Each row was made from one small tree. The marks that hang from a mark follow it in brackets, in the order of their numbers. Every link used is in the known rows. Write each row's tree.
Known rows:
Z_684{Z_800{Z_52 Z_630}}: [-0.26,  0.15,  0.12,  0.09,  0.10, -0.14,  0.00,  0.01, -0.07,  0.14,
 -0.04,  0.04, -0.14, -0.50,  0.15,  0.10,  0.01,  0.17,  0.02]
Z_980{Z_630{Z_800{Z_176{Z_52}}}}: [ 0.35, -0.12,  0.05,  0.01, -0.22,  0.24, -0.13,  0.11, -0.13,  0.22,
 -0.15, -0.10,  0.04,  0.01,  0.09, -0.07,  0.12,  0.08,  0.09]
Z_684{Z_800{Z_52 Z_176 Z_630 Z_980}}: [-0.25, -0.11,  0.05,  0.08,  0.05,  0.07, -0.13,  0.13, -0.19,  0.35,
  0.03,  0.12, -0.11, -0.57,  0.22,  0.10,  0.11,  0.15, -0.10]
Z_52{Z_176{Z_980}}: [ 0.02, -0.11, -0.05,  0.11, -0.06,  0.26, -0.02,  0.09,  0.05, -0.01,
  0.03, -0.02, -0.02, -0.20,  0.01,  0.13, -0.19, -0.03,  0.07]
Z_630{Z_800{Z_176{Z_52} Z_980}}: [ 0.31, -0.14, -0.08,  0.01, -0.16,  0.33, -0.24,  0.29, -0.20,  0.32,
 -0.07,  0.15,  0.00,  0.01,  0.06, -0.02,  0.17,  0.08, -0.10]
Z_630{Z_800{Z_52} Z_980}: [ 0.08, -0.15,  0.09,  0.04, -0.15,  0.07, -0.19,  0.13,  0.01,  0.21,
 -0.19,  0.07, -0.06, -0.01, -0.02, -0.06, -0.29,  0.05,  0.08]
Z_684{Z_800}: [-0.07,  0.16,  0.02,  0.07,  0.09, -0.03,  0.16,  0.05,  0.09,  0.09,
  0.07, -0.03, -0.05, -0.15, -0.02, -0.09,  0.06,  0.07,  0.11]
Z_800{Z_630}: [-0.12, -0.08,  0.03,  0.01,  0.05, -0.09, -0.07, -0.07, -0.09,  0.04,
 -0.16, -0.03, -0.09, -0.01,  0.04,  0.06, -0.02,  0.10, -0.04]
Z_52{Z_176{Z_980{Z_630}}}: [ 0.11, -0.20, -0.04,  0.15, -0.11,  0.27,  0.03,  0.02,  0.10, -0.02,
 -0.11, -0.17,  0.00, -0.06,  0.10,  0.10, -0.09, -0.09,  0.14]
Z_684{Z_800{Z_52 Z_630 Z_980}}: [-0.19,  0.03,  0.02,  0.11,  0.07,  0.02, -0.05,  0.07, -0.12,  0.24,
 -0.08,  0.14, -0.14, -0.34,  0.20,  0.11,  0.18,  0.10, -0.10]
Z_176{Z_800 Z_980}: [-0.05,  0.06, -0.04,  0.11,  0.04,  0.08,  0.07,  0.00, -0.10, -0.05,
 -0.28, -0.01,  0.03, -0.25,  0.00,  0.01,  0.00, -0.11,  0.05]
Z_980{Z_630}: [ 0.10, -0.09,  0.01,  0.04, -0.06,  0.03,  0.08, -0.10,  0.02,  0.00,
 -0.15, -0.16,  0.01,  0.12,  0.05, -0.04,  0.12, -0.05,  0.08]
Z_980{Z_630{Z_800}}: [ 0.21, -0.12,  0.00,  0.05, -0.14,  0.10,  0.04, -0.02, -0.07,  0.08,
 -0.30, -0.14, -0.09,  0.19, -0.04, -0.15,  0.08, -0.04,  0.15]
Z_800{Z_176{Z_52 Z_980}}: [ 0.20, -0.07,  0.02,  0.00, -0.05,  0.27, -0.24,  0.14, -0.04,  0.11,
  0.05, -0.04,  0.08, -0.28,  0.20,  0.08, -0.03,  0.07, -0.01]
Z_52{Z_176{Z_800{Z_630} Z_980}}: [-0.23, -0.04, -0.02,  0.20,  0.01,  0.10,  0.06,  0.03, -0.17,  0.01,
 -0.24,  0.09, -0.04, -0.39, -0.01,  0.17, -0.10, -0.01,  0.01]
Z_176{Z_980}: [ 0.05, -0.09, -0.03,  0.05,  0.02,  0.15, -0.07,  0.00,  0.06, -0.03,
 -0.08, -0.09, -0.03, -0.08,  0.11,  0.03, -0.07, -0.02,  0.03]
Z_630{Z_800 Z_980}: [ 0.17, -0.19, -0.01,  0.03, -0.11,  0.05, -0.10,  0.11,  0.08,  0.17,
 -0.24, -0.01, -0.05,  0.29, -0.14, -0.18, -0.26,  0.06,  0.10]
Z_800{Z_52{Z_176} Z_630 Z_980}: [-0.17, -0.16, -0.01,  0.12, -0.07,  0.15, -0.15,  0.13, -0.21,  0.19,
  0.00,  0.26, -0.09, -0.33,  0.15,  0.30,  0.02,  0.02, -0.19]
Z_52{Z_176{Z_800 Z_980}}: [-0.10,  0.08, -0.07,  0.17, -0.02,  0.20,  0.12,  0.10, -0.07, -0.01,
 -0.12,  0.06,  0.04, -0.38, -0.08,  0.12, -0.11, -0.09,  0.07]
Z_630{Z_800{Z_176} Z_980}: [ 0.11, -0.33,  0.04, -0.01, -0.15,  0.12, -0.17,  0.17,  0.05,  0.28,
 -0.14, -0.04, -0.02,  0.06, -0.08, -0.18, -0.33,  0.12,  0.10]
Z_630{Z_800{Z_52{Z_176}} Z_980}: [ 0.05, -0.17,  0.06,  0.11, -0.21,  0.14, -0.16,  0.25,  0.02,  0.27,
 -0.05,  0.14, -0.05, -0.19, -0.07,  0.07, -0.42,  0.05,  0.11]

Write each row's tree:
[ 0.09, -0.10, -0.06,  0.12, -0.18,  0.30, -0.14,  0.26, -0.18,  0.27,
  0.00,  0.27, -0.10, -0.23, -0.02,  0.15, -0.03, -0.05, -0.06]  Z_630{Z_800{Z_52{Z_176} Z_980}}
[ 0.01,  0.04,  0.00,  0.14, -0.04,  0.09,  0.08,  0.05, -0.03,  0.19,
 -0.08,  0.00, -0.05, -0.18,  0.17,  0.04,  0.29, -0.06,  0.04]  Z_684{Z_800{Z_52 Z_980{Z_630}}}
[-0.03,  0.08,  0.06,  0.23, -0.06,  0.23,  0.12,  0.10,  0.09,  0.10,
  0.01, -0.12, -0.06, -0.54,  0.17,  0.13, -0.06, -0.03,  0.20]  Z_684{Z_800{Z_52{Z_176{Z_980{Z_630}}}}}
[ 0.05, -0.14, -0.03,  0.15, -0.20,  0.24,  0.00,  0.11, -0.09,  0.15,
  0.03,  0.11,  0.00, -0.16,  0.15,  0.24,  0.10, -0.12, -0.06]  Z_800{Z_52{Z_176} Z_980{Z_630}}
[-0.01,  0.00, -0.02,  0.15, -0.11,  0.07,  0.06, -0.01, -0.26,  0.10,
 -0.27,  0.12,  0.05, -0.19,  0.10,  0.10,  0.32, -0.19, -0.08]  Z_176{Z_800{Z_52 Z_980{Z_630}}}
[-0.18, -0.19,  0.13,  0.04, -0.05, -0.13, -0.20,  0.02, -0.02,  0.16,
 -0.17,  0.05, -0.06, -0.13,  0.14,  0.09, -0.27,  0.13, -0.05]  Z_800{Z_52 Z_630{Z_980}}
[ 0.15, -0.25,  0.00,  0.01, -0.07,  0.31, -0.18,  0.12, -0.06,  0.14,
 -0.12, -0.08, -0.08, -0.23,  0.01, -0.10, -0.20,  0.05,  0.08]  Z_630{Z_800{Z_176{Z_980}}}
[-0.04, -0.15,  0.07,  0.01, -0.04,  0.21, -0.25,  0.08, -0.02,  0.10,
  0.10, -0.03, -0.01, -0.61,  0.22,  0.16, -0.16,  0.02, -0.02]  Z_800{Z_52 Z_176{Z_980}}
[-0.25, -0.04,  0.09,  0.09, -0.06,  0.01, -0.09,  0.07, -0.15,  0.12,
  0.06,  0.16, -0.07, -0.49,  0.10,  0.31, -0.15,  0.09, -0.08]  Z_800{Z_52{Z_176} Z_630}
[-0.12,  0.15,  0.03,  0.12,  0.00,  0.08, -0.04,  0.03, -0.14, -0.03,
 -0.17,  0.09,  0.02, -0.57,  0.09,  0.16, -0.02, -0.10,  0.00]  Z_176{Z_800{Z_52} Z_980}
[-0.32,  0.11,  0.11,  0.10,  0.03, -0.15,  0.00, -0.04, -0.28,  0.06,
 -0.23,  0.12, -0.04, -0.53,  0.05,  0.18,  0.06,  0.02, -0.10]  Z_176{Z_800{Z_52 Z_630}}
[-0.23, -0.01,  0.14,  0.11,  0.05, -0.15, -0.05,  0.05,  0.06,  0.23,
 -0.15,  0.01, -0.10, -0.29,  0.14,  0.01, -0.20,  0.20,  0.06]  Z_684{Z_800{Z_52 Z_630{Z_980}}}
[-0.05, -0.02,  0.01,  0.05,  0.07,  0.17,  0.01,  0.11,  0.09,  0.16,
  0.10, -0.17, -0.04, -0.45,  0.12, -0.08, -0.09,  0.09,  0.13]  Z_684{Z_800{Z_176{Z_980}}}
[-0.28, -0.03,  0.13,  0.11, -0.03, -0.19, -0.08,  0.00, -0.17,  0.16,
 -0.32,  0.13,  0.00, -0.27,  0.06,  0.10, -0.18,  0.06, -0.05]  Z_176{Z_800{Z_52 Z_630{Z_980}}}
[ 0.10, -0.09,  0.05,  0.12, -0.24,  0.19, -0.01,  0.11, -0.09,  0.14,
 -0.09,  0.03, -0.09, -0.26,  0.02,  0.10, -0.08, -0.06,  0.13]  Z_980{Z_630{Z_800{Z_52{Z_176}}}}
[ 0.05, -0.09,  0.03,  0.15, -0.14,  0.27, -0.06,  0.04,  0.04,  0.03,
 -0.01, -0.07, -0.01, -0.37,  0.20,  0.22, -0.12, -0.10,  0.11]  Z_800{Z_52{Z_176{Z_980{Z_630}}}}
[ 0.18, -0.10, -0.05, -0.01, -0.10,  0.25, -0.21,  0.22, -0.15,  0.23,
  0.09,  0.12,  0.11, -0.02,  0.16,  0.09,  0.22,  0.06, -0.15]  Z_800{Z_176{Z_52} Z_980}
[ 0.12, -0.07,  0.07,  0.05, -0.17,  0.07, -0.06,  0.01, -0.10,  0.11,
 -0.23, -0.05, -0.09, -0.11,  0.08,  0.00,  0.01, -0.04,  0.11]  Z_980{Z_630{Z_800{Z_52}}}
[ 0.09, -0.17,  0.07,  0.02, -0.13,  0.29, -0.28,  0.14, -0.11,  0.18,
 -0.08, -0.04, -0.09, -0.53,  0.11,  0.07, -0.24,  0.03,  0.05]  Z_630{Z_800{Z_52 Z_176{Z_980}}}
[ 0.12,  0.04, -0.04,  0.05, -0.01,  0.23, -0.07,  0.26, -0.08,  0.32,
  0.13,  0.10,  0.05, -0.21,  0.14, -0.02,  0.27,  0.11, -0.04]  Z_684{Z_800{Z_176{Z_52} Z_980}}
[ 0.31, -0.01,  0.00,  0.08, -0.07,  0.22, -0.08, -0.02,  0.01,  0.00,
 -0.25, -0.18,  0.06,  0.12,  0.26,  0.07,  0.13, -0.04,  0.10]  Z_176{Z_52 Z_980{Z_630}}
[ 0.07, -0.27,  0.02,  0.04, -0.14,  0.18, -0.15,  0.05, -0.14,  0.23,
  0.02, -0.01,  0.02, -0.28,  0.24,  0.11,  0.18, -0.07, -0.11]  Z_800{Z_52 Z_176 Z_980{Z_630}}
[-0.10, -0.31,  0.03,  0.01,  0.03,  0.14, -0.20, -0.02, -0.09,  0.11,
 -0.10, -0.11, -0.07, -0.32,  0.18,  0.07, -0.14,  0.12, -0.04]  Z_800{Z_176{Z_980} Z_630}
[ 0.20, -0.14,  0.03,  0.10, -0.14,  0.25, -0.15, -0.01, -0.05,  0.06,
 -0.32, -0.11, -0.12, -0.17,  0.17,  0.02, -0.05, -0.08,  0.15]  Z_176{Z_980{Z_630{Z_800{Z_52}}}}
[-0.03,  0.01,  0.06,  0.11, -0.04, -0.14, -0.07,  0.08, -0.16,  0.16,
 -0.40,  0.11,  0.08,  0.07,  0.03,  0.04, -0.01,  0.12, -0.05]  Z_176{Z_52 Z_800{Z_630{Z_980}}}
[-0.19, -0.08, -0.10,  0.19, -0.03,  0.07,  0.09,  0.09, -0.31,  0.15,
 -0.23,  0.25, -0.03, -0.16, -0.05,  0.17,  0.14, -0.04, -0.15]  Z_52{Z_176{Z_800{Z_630 Z_980}}}
